What can hang from each mark
X: M V W
W: U V X
V: X Y
U: W Y
M: W Y
Y: V W X

Every row comes from one small tree of marks. The marks that hang from a mark follow it in brackets, in alphabetical order. Every link used is in the known rows. Which tree was each row made from?
Known rows
W[U V]: [-24.0  -1.2 -16.3   8.4 -37.7  11.1  18.9  22.1   7.1  -8.8 -11.7  14.3
  19.8 -13.9  -8.0  -5.7  30.3 -29.2  27.7   4.9   7.5 -19.9  -6.7]
M[Y[V W[U]]]: [-18.9  13.4  -8.9   7.0 -25.9  13.3  33.1  28.1  18.1 -26.0 -35.9 -71.1
  31.1  13.3  -3.8  -0.3  40.8 -16.7 -24.6  15.0  18.7 -14.7 -37.0]
M[Y]: [-19.2   0.1 -26.0 -13.2 -32.9   6.3  -1.2  31.2  20.7 -15.8 -32.4 -24.5
  13.0  19.2  -4.7  -2.9  40.6 -18.7  13.9   6.0  11.2   0.2 -34.6]
U[Y[W[X]]]: [-18.1  10.0 -29.7  -4.3   9.5  15.1  32.2  20.6  19.1 -19.3 -28.2  35.8
  38.4  -0.4  -7.2   1.6  28.3 -20.3 -10.9   9.2   3.7  24.5 -15.4]
U[Y[W]]: [-21.6  15.7 -21.8 -10.2 -16.1   9.0  30.6  26.2  20.3  -7.7 -40.9  28.1
  33.4  11.5 -10.5   1.4  33.0 -17.4  -7.5   9.4   8.7  16.1 -27.2]
U[W Y[X[M V]]]: [-23.6  26.2 -12.4 -13.1   8.8   7.7  18.7  30.2  32.1 -25.7 -42.5  53.1
  25.7   1.1 -34.5  14.5  31.7 -14.9  17.1   2.3   4.5  14.6 -46.0]
X[M V W[U[Y]]]: [ -3.9  17.4 -16.1   0.9   7.0   5.4  21.5  21.4  24.3  -2.3 -24.8  65.5
  27.8 -26.4 -26.8  17.5  35.5   9.8   0.2   2.1   6.2 -14.0 -68.6]
M[W]: [-25.5   7.2 -21.1 -15.8 -25.6  10.4 -10.0  22.1  17.2 -21.3 -37.3  -0.5
  21.5  15.4  -8.8  -7.0  43.7 -24.8  17.8   5.4  11.1  36.2 -23.4]
X[M[Y] V W]: [-17.8  14.3 -22.3 -12.7 -15.3   5.8  -4.0  30.5  25.0 -11.3 -31.0  -1.5
   7.3   0.4 -22.9  14.2  45.7  17.8  -5.6  10.2  11.8  -1.7 -79.0]
W[U[Y] V X]: [-10.6  -4.2 -22.5  14.4  -2.3  16.4  34.2  12.2  13.9 -14.1   3.9  49.0
  32.5 -30.0  -5.9   0.3  20.8 -35.9  24.6   2.5   1.0 -17.6 -14.3]
Y[V W[U X[M]]]: [-28.3  16.8 -17.3   0.1   6.5  20.8  32.1  22.4  14.1 -30.7 -25.3 -21.5
  44.7  -9.2 -16.8   5.8  28.2  -4.4 -38.8   8.1  10.9  10.0 -13.9]
V[Y]: [ -4.8   3.3 -25.9 -18.5 -31.8   2.9  -3.1  31.2  16.9 -15.0 -25.3   5.7
   6.9  12.9  -9.0  -5.5  33.3 -17.0  36.0   0.2   6.6  16.0 -20.6]
V[X[W[U]] Y]: [ 20.8   8.7 -24.8   4.2 -27.3   1.9  14.4  23.9  14.2 -22.1 -20.0   1.3
   4.6  -2.1  -5.8  -0.6  32.8   6.5  20.0 -11.6   8.1  -9.9 -13.7]
V[X]: [-13.7   5.7 -25.8 -14.7 -36.3   0.3   2.8  32.2   8.9 -15.3 -37.2  12.9
  17.1  14.2 -14.9  -2.9  35.0 -20.7 -10.4  -8.1   4.7   6.7 -10.1]
U[W[V[X[M]]] Y]: [-32.1  17.9 -15.9 -15.3 -37.0   3.4  33.5  22.8  15.7 -18.8 -21.6  51.3
  19.2  -0.8 -25.5  10.5  21.5 -12.3  -4.6 -13.6   4.9 -24.0 -43.5]
W[U[Y] X]: [ -1.5  -2.5 -26.0   6.8  14.8  12.6  25.4  17.3  20.9 -19.7 -11.4  49.1
  37.8 -20.0  -5.8   0.8  25.0 -31.8  14.3  -2.0  -0.5  -3.8 -12.6]
U[W[X[M]] Y[V]]: [-36.9  21.7 -22.1 -14.2   8.6  13.2  31.3  22.5  23.8 -34.8 -25.1  41.6
  42.0  -5.2 -21.6  11.7  23.2 -15.3 -24.6   7.3   4.8  -5.8 -44.6]
U[W[V[X[M[Y]]]]]: [-32.8  11.0 -15.7 -14.9 -51.0   4.3  17.8  28.7  15.5 -31.5 -23.0 -21.0
   2.7  11.7 -18.7   7.7  30.4  -9.4  -2.9 -11.1   9.8 -27.7 -45.7]
U[W[V] Y[X]]: [-31.9  19.8 -17.5   1.0 -22.3  15.3  33.6  20.7  23.2 -25.2 -25.0  40.4
  23.5   2.8 -10.9   0.8  25.5 -29.7  44.6  14.1   6.7  -4.8  -9.4]
V[X[M[Y] W]]: [-11.3  13.1 -30.1 -18.0 -32.8   5.3   1.4  27.1  20.8 -18.1 -33.8 -24.0
   8.2  16.9 -13.6  10.2  37.6  25.0 -15.4  -5.0  11.8  -6.4 -48.2]
M[W Y]: [-19.7   2.6 -19.7 -15.1 -31.1  10.3 -11.3  22.4  24.5 -26.2 -33.8 -43.4
  14.0  25.8  -1.5  -4.1  48.0 -24.5  21.0   6.9  15.7  24.0 -43.2]
M[W[X] Y]: [-14.2  -3.5 -27.1  -9.0  -5.0  16.9 -10.3  16.9  24.0 -38.4 -21.4 -35.7
  17.9  13.6   2.1  -4.6  42.7 -27.0  16.6   7.3   9.8  33.4 -31.2]

Write each row's tree
[-10.8  12.6 -21.6   0.9  20.7  11.3  30.6  25.3  18.2 -16.9 -27.7  53.7
  33.9 -12.2 -20.2   7.7  34.6 -25.8 -21.3   9.2   2.2  26.5 -42.8] : U[Y[W[X[V]]]]
[-33.3   7.3 -24.7   3.8  -6.8  16.1  36.6  17.0  17.4 -28.5  -5.3  64.4
  27.3 -17.0  -7.6   1.1  22.2 -34.1  18.9   9.1   1.6 -13.0 -23.7] : U[W[V X] Y]
[ -9.4   4.1  -9.9  11.7 -45.8   9.3  37.3  24.0   8.7 -22.5 -19.7 -52.0
  12.1   6.4  -5.5  -1.4  34.5 -19.6  -9.3  -5.5  13.7 -24.1 -19.4] : M[Y[W[U V[X]]]]
[-21.2   9.5 -16.9  -2.2 -55.3   7.8  27.0  27.7   8.4 -19.4 -27.7 -46.4
   7.1  20.6  -8.1  -1.1  36.3 -16.5 -16.3   1.8  13.4  -6.8 -29.3] : M[Y[W[V[X]]]]
[-11.2   8.6 -15.5  11.3 -17.4  16.3  29.2  15.8  19.0 -10.7 -14.9  26.1
  29.6  -9.7  -8.3  -0.3  24.5 -32.2  49.6   8.6   5.6  -9.8  -3.5] : W[U[Y[X]] V]
[  1.7   9.1 -23.1  -3.9 -26.4   6.8  10.5  23.6  20.8 -21.3 -26.3 -29.3
  12.2   3.4 -11.1   9.7  35.8  21.4  -9.2 -11.9  11.2 -23.0 -41.0] : V[X[M[Y] W[U]]]
[-23.4   2.5 -19.5  18.4  -8.6  22.0  38.2  17.3   6.3 -23.7  -6.3   2.0
  29.2 -20.2  -4.3  -4.1  26.8 -23.9   5.2  10.5   6.6   1.3  10.7] : Y[W[U V X]]
[-20.2  28.1 -19.6   1.7  -8.3  20.5  15.6  21.3  23.6 -23.2 -34.3 -18.4
  34.6  -0.7 -15.8   6.7  32.4  18.6   3.9  20.1  15.0   1.6 -10.7] : Y[V X[M W[U]]]
[-22.6  19.6 -23.1 -13.8 -11.2   4.7  -1.5  30.3  17.8  -6.1 -34.3  39.5
  16.4  -9.3 -29.0  12.0  40.9  17.1  -7.4  10.0   7.8  10.9 -59.2] : X[M V W]
[ -1.0   0.1 -13.7  17.0  14.5  14.0  26.3  27.5  18.1 -31.5 -21.4 -27.9
  22.9 -13.9 -11.9   3.1  40.8 -25.6 -11.8   5.4   8.0   5.2 -35.3] : M[Y[W[U X[V]]]]
[-32.5  30.2 -17.0  -5.5 -20.2  18.6  23.7  30.4  17.0 -26.0 -51.3 -39.0
  35.3  26.2 -12.2  -3.0  37.6 -13.7 -14.2  27.3  15.4  33.0   4.2] : Y[V W X]
[-25.5  18.3 -10.5   6.0 -21.2  12.9  33.9  27.9  11.5 -20.6 -37.9 -28.4
  38.7   3.7 -10.7  -3.1  37.5 -18.1 -27.5  14.6  15.6  -1.7 -13.1] : Y[V W[U]]
[ 14.2  12.7 -23.9  -8.1 -23.1   2.2   9.7  23.7  16.6 -20.2 -19.9   0.1
   5.2  -1.9 -17.0   6.7  28.5  24.0  13.8 -18.1   8.4  -7.8 -24.5] : V[X[M W[U]] Y]
[ -5.7  15.1 -26.1  12.4  -5.7  19.3  11.9  20.8  22.6 -21.4 -32.4   0.9
  24.8  -1.4  -2.8  -2.8  35.9   4.5  38.2  15.5   9.9   8.9  13.3] : Y[X[W[U]]]
[  1.4  10.1 -24.9  12.9 -11.2  19.8   9.7  21.6  28.7 -27.1 -29.0 -41.1
  17.0   8.2   3.7  -0.9  39.4   3.8  41.2  16.2  13.9  -2.4  -8.8] : M[Y[X[W[U]]]]
[-11.0  -2.6 -28.4  -4.3 -22.6  11.7   8.2  20.9  10.7 -21.7   4.4  16.8
   6.0  -8.2  -6.2  -5.3  25.2 -25.7  41.9   5.7   3.1  11.5  -7.0] : W[V[Y] X]
[  0.8   9.5 -24.1 -31.9 -36.2  -3.7  -3.3  32.7  16.1 -17.0 -28.9  -0.5
   2.8  17.4 -23.4   4.2  28.3   1.3   6.9 -20.9   5.9  15.3 -27.8] : V[X[M] Y]
[-26.1  13.4 -11.3 -23.1 -12.1   5.2 -16.6  26.4  20.1 -16.2 -37.5  17.2
  17.9   2.9 -31.3   7.1  46.8 -14.6  -0.2  -0.9   9.9  40.1 -61.5] : X[M[W] V]
[-11.3  18.7 -25.4   0.2  -3.6  19.3   8.5  20.9  26.1 -19.9 -32.5   1.8
  25.6  -2.5 -13.8   5.2  31.8  20.2  30.9   9.3  10.3  11.2   1.6] : Y[X[M W[U]]]
[-17.6  18.3 -30.0 -19.3 -30.4   5.4   2.9  27.0  14.1 -12.7 -36.1  16.8
  14.6   8.6 -20.1   7.7  33.8  24.3 -18.4  -4.1   7.6   5.4 -26.9] : V[X[M W]]
[-21.0   6.3 -13.1 -13.4 -15.3  11.6  -4.2  18.3  22.4 -22.6 -30.8  -6.4
  26.8   0.9 -16.1   0.4  38.2 -11.3  17.2  -6.7  12.9  21.5 -24.7] : X[M[W[U]]]
[  0.7  10.0 -18.5 -33.0 -34.2   0.6 -14.1  23.4  18.9 -27.8 -30.2 -17.7
   3.7  24.4 -20.3   2.4  35.1  -3.6  13.6 -21.0  10.7  38.2 -37.1] : V[X[M[W]] Y]
[ -3.3  22.5 -31.1 -19.3 -15.2  14.1  -4.9  24.5  29.4 -20.5 -28.9  -3.3
   6.4  15.8 -13.3   4.6  30.1  27.3  47.6  10.6  10.5  33.0 -10.7] : V[Y[X[M W]]]
[-13.7   3.4 -23.2  10.6   9.3  18.5  29.4  22.4  12.7 -28.9 -23.1  -0.1
  34.5 -11.0  -4.9  -5.0  30.9 -19.6  -5.8   4.2   5.0  16.4  12.7] : Y[W[U X]]
[-26.8  -2.9 -22.1   2.0  -7.4  17.9  15.3  16.9   9.7 -18.5   2.9  22.3
  25.4 -26.7 -14.6   2.7  22.0 -14.7  16.6  -1.0   2.9  -7.4  -7.0] : W[U V X[M]]
[ -5.1   9.2 -15.8   3.1  -7.3   7.7   5.9  26.9  23.9 -14.5 -25.6  -7.9
  12.0 -13.3 -20.8  14.0  43.6  14.4   1.7   2.1  12.5 -17.9 -71.1] : X[M[Y] V W[U]]
[-25.8  12.0  -9.2  -2.5 -21.9  21.3   2.0  11.7  19.8 -25.8 -19.4 -21.0
  22.3  -0.2 -14.6  -0.8  33.0 -15.6  48.7   4.8  13.4  25.5  -3.0] : Y[X[M[W[U V]]]]
[-14.2   4.7 -16.3 -12.5 -46.8   8.9  -4.7  17.2  13.3 -20.1 -11.1  -8.6
   1.5  10.5  -6.3  -7.7  37.1 -26.5  51.2   5.1  13.1  26.0 -30.1] : M[W[V[Y]]]
